What can hang from each mark:
K_958: K_281
K_658: K_249 K_539
K_487: K_249
K_539: K_452 K_487 K_667
K_452: K_539
K_249: K_452 K_487 K_658 K_667
K_667: K_249 K_539
K_281: K_333 K_658

Known rows, with every way that one mark hangs from another:
K_667[K_249[K_452 K_487 K_658]]: [ 0.65 -0.75 -0.70  0.30  2.65  0.46 -0.92  0.20 -0.36 -1.26 -0.97  0.46
  0.50 -0.31  0.30  2.22  0.15 -1.30  2.54  1.34 -0.17  1.79 -0.73  0.36]
K_452[K_539[K_667]]: [-0.25  3.19  0.00 -0.06  2.13  1.03  0.82  0.28 -0.69 -0.22  1.01  0.87
 -0.10  0.47  0.35 -0.49 -0.63  0.64  0.57  0.72  0.35  0.55  0.26 -0.06]
K_958[K_281[K_333 K_658[K_249[K_667] K_539[K_452]]]]: [ 0.15 -4.92 -0.44  0.63  0.47  0.25 -0.71 -0.73 -0.13  0.47 -1.32  0.66
  0.95 -0.53 -0.25  0.63 -0.32  0.79  2.09  1.13 -0.41  0.93 -1.33 -0.29]
K_249[K_487 K_658 K_667[K_539[K_452]]]: [ 0.91  2.62  0.02 -0.23  4.93 -0.27 -0.10  0.23  0.34 -1.13 -1.55  1.28
  1.10 -0.38 -0.24  2.31  0.42  0.37  2.62  0.94  0.27  1.53 -0.88 -0.32]
K_667[K_249 K_539[K_452 K_487]]: [-0.27  0.67  1.85 -0.59  7.32  1.52 -0.54  0.35  0.67 -1.63 -0.56 -1.33
  0.19 -0.36 -0.14  0.88 -1.10 -0.54  2.18  0.86  1.44  0.63 -1.01 -0.37]
K_452[K_539[K_487]]: [-0.35  2.87  0.41 -0.16  1.82  0.97 -0.25  0.01 -0.13  0.43  0.17 -0.18
  0.00  0.15  0.08  0.59  0.02  0.45  0.74 -0.40  1.17  0.85  0.41  0.61]
K_281[K_333]: [ 0.15 -2.18  0.31  0.30  0.32  0.05 -0.29 -0.20 -0.17  0.09  0.37 -0.04
  0.17  0.19 -0.27 -0.03 -0.53 -0.58  0.36  0.76 -0.38 -0.54  0.50  0.13]
K_539[K_452 K_487 K_667[K_249]]: [-0.28  1.43  1.32 -0.40  5.65  0.39  0.68  0.29  0.04 -2.11 -0.37 -1.30
 -0.23 -0.49 -0.09  1.17 -1.24 -0.42  1.68  0.92  1.11  0.25 -1.07 -0.92]
K_958[K_281[K_333 K_658[K_249]]]: [ 0.51 -6.51 -0.45  0.92 -0.67  0.72 -0.49 -0.72  0.02  0.83 -1.01  0.00
  0.41  0.51 -0.18  0.01 -0.36 -0.38  1.58 -0.06 -0.83  0.21 -0.93  0.26]
K_539[K_667[K_249]]: [-0.08  0.10  0.27  0.03  3.25  0.63  0.46  0.33 -0.29 -1.45  0.37 -0.38
 -0.29  0.01  0.17 -0.44 -1.20 -0.67  0.75  1.28  0.07  0.20 -0.71 -0.59]
K_658[K_539[K_667]]: [-0.51  1.29 -0.24 -0.21  1.16  0.52  0.63  0.18 -1.19 -0.29  0.40  0.65
 -0.15 -0.51  0.18 -0.61 -0.02  0.40 -0.45  1.14  0.22  0.42 -0.19 -0.51]
K_281[K_333 K_658[K_249 K_539[K_452 K_487 K_667]]]: [-0.70 -3.40  0.87 -0.18  2.93  0.86  0.90 -0.09 -1.27 -0.24 -0.87  0.31
  0.15 -0.47 -0.66  0.85 -0.19 -0.59  0.69  0.75  0.82  0.19 -1.06 -0.54]
K_281[K_333 K_658[K_249[K_452 K_667] K_539[K_487]]]: [ 0.18 -3.30 -0.44  0.06 -1.08 -0.01 -0.59 -0.05 -0.42  0.82 -1.07  0.09
  0.69 -0.18 -0.60  1.89  0.67 -0.81  1.18  0.79  0.35  1.18 -0.53  0.87]
K_249[K_658]: [ 0.07  0.71 -0.28  0.02  1.05  0.21  0.10 -0.12 -0.59 -0.25 -0.43  0.49
  0.09 -0.43 -0.07  1.31  0.51 -0.55  0.49 -0.38 -0.17  0.36 -0.35 -0.02]
K_487[K_249[K_658[K_539]]]: [-0.66  0.38 -1.25 -0.01  2.61  1.85 -0.53  0.16 -0.80  0.40 -0.94  1.52
  0.29 -0.61  0.21  0.81  0.20 -0.23 -0.46  0.38  0.05  1.10 -0.42 -0.31]
K_658[K_249[K_452 K_667]]: [ 0.60 -0.04 -0.89 -0.43 -1.46  0.11  0.25  0.27  1.17  0.36 -0.40  0.16
  0.83 -0.14  0.02  1.31  0.70  0.19  0.77 -0.04 -0.44  0.91 -0.17  0.39]
K_667[K_249[K_658] K_539[K_452 K_487]]: [-0.18  1.25  1.57 -0.54  8.51  1.74 -0.47  0.23  0.13 -1.82 -0.97 -0.83
  0.27 -0.74 -0.22  2.15 -0.59 -1.08  2.61  0.52  1.23  1.08 -1.34 -0.37]
K_539[K_452 K_667[K_249[K_487]]]: [ 0.19 -0.07  0.44  0.01  4.73  0.12  0.46  0.37 -0.07 -2.22 -0.66  0.14
  0.17 -0.29  0.19  0.59 -1.15 -0.20  1.97  1.95  0.35  0.73 -1.04 -0.99]
K_958[K_281[K_333 K_658[K_249[K_452]]]]: [ 0.85 -6.44 -0.65  0.80 -1.26  0.75 -0.71 -0.47  0.22  0.78 -0.76  0.06
  0.60  0.64 -0.08  0.83 -0.29 -0.53  2.29  0.33 -0.99  0.68 -0.72  0.63]
K_281[K_333 K_658[K_539]]: [-0.43 -4.42  0.06  0.72 -0.46  0.07 -0.76 -0.34 -1.72  0.43 -0.20  0.99
 -0.10  0.16 -0.36 -0.45 -0.34 -0.90  0.24  1.53  0.00 -0.01 -0.27  0.27]
K_249[K_452]: [ 0.31  0.11 -0.23 -0.12 -0.57  0.01 -0.21  0.25  0.11 -0.17  0.26  0.07
  0.20  0.15  0.14  0.84  0.12 -0.12  0.74  0.54 -0.16  0.52  0.20  0.32]
K_249[K_452[K_539] K_487 K_658 K_667]: [ 0.92  3.72 -1.39  0.29  1.01 -0.19 -0.62  0.18 -0.19 -0.06 -0.59  1.89
  1.00  0.09  0.32  2.65  0.84  0.38  2.70  1.01 -0.02  2.52  0.19  0.92]

Rows:
[ 0.27  0.51  0.06 -0.06  2.45  0.71  0.28  0.54 -0.06 -1.58  0.54 -0.38
 -0.10  0.22  0.37  0.48 -1.05 -0.74  1.50  1.76 -0.04  0.71 -0.51 -0.23] => K_539[K_667[K_249[K_452]]]
[-0.14  1.84 -0.90  0.02  1.87  2.11 -0.67  0.57  0.49  0.37  0.29  1.28
  0.42  0.98  0.60  0.54 -0.77  0.45  0.69  0.91  0.18  1.26  0.57  0.47] => K_487[K_249[K_452[K_539]]]
[ 0.85  1.98  0.38 -0.28  3.87 -0.49 -0.19  0.35  0.90 -0.88 -1.17  0.74
  0.99  0.05 -0.17  1.10 -0.11  0.87  2.16  1.28  0.43  1.14 -0.58 -0.28] => K_249[K_487 K_667[K_539[K_452]]]
[ 0.27  0.75 -1.21 -0.04  2.04  1.18 -0.23  0.46  0.23 -0.17 -0.78  1.07
  0.44  0.23  0.21  2.08 -0.03 -0.76  0.57  0.17 -0.42  1.07 -0.19 -0.03] => K_487[K_249[K_452 K_658]]
[-0.72 -3.03  1.40  0.33  5.28  0.54 -0.12 -0.12 -1.60 -1.58 -0.39 -0.33
 -0.26 -0.40 -0.44  0.79 -1.63 -1.20  1.76  2.45  1.07  0.39 -1.30 -0.63] => K_281[K_333 K_658[K_539[K_452 K_487 K_667[K_249]]]]
[ 0.87  0.39 -0.97  0.13  0.56 -0.18 -0.29  0.14 -0.38 -0.50 -1.02  1.03
  0.62 -0.17  0.15  2.48  1.03 -0.58  1.78  0.37 -0.33  1.53 -0.20  0.44] => K_249[K_452 K_487 K_658]
[-0.85 -6.13  0.46  0.14  1.10  1.04 -0.20 -0.29 -1.05  0.38 -0.60  1.11
  0.39 -0.48 -0.40  0.06 -0.15 -0.47  0.39  1.03  0.09  0.05 -0.81 -0.28] => K_281[K_333 K_658[K_249 K_539[K_452]]]
[ 0.47 -0.72 -1.65 -0.27 -1.33  0.28 -0.43  0.30  0.29  0.58 -1.16  1.13
  1.18 -0.69  0.23  1.22  1.48  0.55  1.00  0.98 -0.14  2.14 -0.21  0.51] => K_658[K_249[K_452 K_487 K_667] K_539]
[ 0.99  1.85 -1.12  0.30  0.61 -1.25 -0.11 -0.08 -0.10 -0.31 -1.55  1.07
  0.73 -0.41 -0.17  2.13  0.95 -0.09  1.43  0.14 -0.29  1.36 -0.45  0.18] => K_249[K_487 K_658 K_667]
[ 0.40  1.70 -1.26 -0.08  1.61  0.31  0.27  0.35 -1.62 -0.69 -0.70  1.63
  0.49 -0.62  0.35  1.86  1.00 -0.22  1.37  1.55 -0.09  2.06 -0.42 -0.06] => K_249[K_452 K_487 K_658[K_539[K_667]]]
[-0.04 -6.10  0.07  0.46 -0.60  0.57  0.08 -0.27 -0.38  0.64 -0.50  0.43
  0.18  0.49 -0.54 -0.11 -0.14 -1.34  0.40  0.02 -0.43 -0.41 -0.50  0.31] => K_281[K_333 K_658[K_249]]
[-0.25  0.25 -0.48 -0.37  0.22  2.21 -0.08  0.28  0.42  0.78  0.60  0.88
  0.55  0.24  0.47  0.45  0.37  0.35  0.94  0.01  0.08  1.23  0.37  0.81] => K_658[K_249[K_452[K_539]]]
[-0.27 -1.30 -0.74  0.35  3.01  1.06 -1.12 -0.12 -1.34 -0.73 -1.12  0.80
  0.34 -1.19  0.29  0.89  0.42 -0.82  1.48  1.49  0.28  1.86 -0.90  0.04] => K_667[K_249[K_487 K_658[K_539]]]
[-0.10  2.83 -0.06 -0.75  2.14  1.97  1.03  0.50  0.15  0.24  0.28  0.05
  0.33  0.21  0.25  1.19  0.32  0.38  1.19 -0.29  0.77  1.38  0.08  0.47] => K_658[K_249[K_452[K_539[K_487 K_667]]]]
[ 0.10 -0.24 -0.72  0.10  2.71  0.83 -0.38  0.52 -0.97 -1.27 -0.24  0.55
  0.25 -0.38  0.59  0.43 -0.35 -0.32  1.53  2.85  0.19  1.89 -0.56 -0.11] => K_658[K_539[K_667[K_249[K_452 K_487]]]]
[-0.18 -3.34  0.01 -0.06  0.66  0.87  0.51  0.17 -1.26  0.30 -0.55  0.22
  0.16  0.03 -0.41  1.15  0.22 -1.21  0.79  1.02  0.40  0.79 -0.66  0.33] => K_281[K_333 K_658[K_249[K_452] K_539[K_487 K_667]]]
[-0.39 -0.96 -0.29 -0.58  2.57  1.13  1.10  0.29 -0.51 -0.53 -1.06  1.20
  0.67 -0.95  0.17  0.19  0.58  0.84  0.43  0.92  0.29  1.16 -0.76 -0.87] => K_658[K_249[K_487] K_539[K_452 K_667]]
[-0.16 -3.62 -0.01  0.73  3.52  0.95 -1.30 -0.45 -0.36  0.21 -1.76  0.13
  0.40  0.08 -0.19  1.23 -1.27  0.23  1.58  1.12  0.55  0.89 -1.05 -0.46] => K_958[K_281[K_333 K_658[K_539[K_452 K_487[K_249]]]]]
[-0.21  4.55  0.42 -0.31  2.97  0.88  0.82  0.19 -0.40 -0.24  0.41 -0.02
 -0.19  0.29  0.10  0.51 -0.34  0.48  0.74  0.04  1.08  0.75  0.13  0.11] => K_452[K_539[K_487 K_667]]
[-0.26 -0.37 -0.44  0.20  3.02  0.80 -0.14  0.22 -1.12 -1.08 -0.45  0.45
  0.05 -0.53  0.42 -0.42 -0.50 -0.17  0.96  2.36  0.37  1.41 -0.76 -0.42] => K_658[K_539[K_667[K_249[K_487]]]]
[ 0.69  2.46 -1.66  0.04  1.26  0.27 -0.26  0.49  0.69 -0.15 -1.03  1.18
  0.73  0.17  0.05  2.67  0.05 -0.36  0.93  0.40 -0.51  1.34 -0.27  0.02] => K_487[K_249[K_452 K_658 K_667]]
[-0.56  0.96  0.11 -0.86  1.66  0.47  0.24 -0.03  0.48  0.20 -1.25 -0.31
  0.75 -1.43 -0.29  1.51  0.88  0.97  0.49 -0.21  0.99  1.04 -0.73 -0.30] => K_658[K_249[K_667] K_539[K_452 K_487]]
[ 0.63 -2.15 -0.94  0.11 -2.19 -0.47  0.20  0.21  0.49  0.42 -0.96  0.77
  0.52  0.47 -0.24  1.37  0.57 -0.51  1.12  0.02 -0.34  0.96 -1.02  0.51] => K_281[K_658[K_249[K_452 K_667]]]
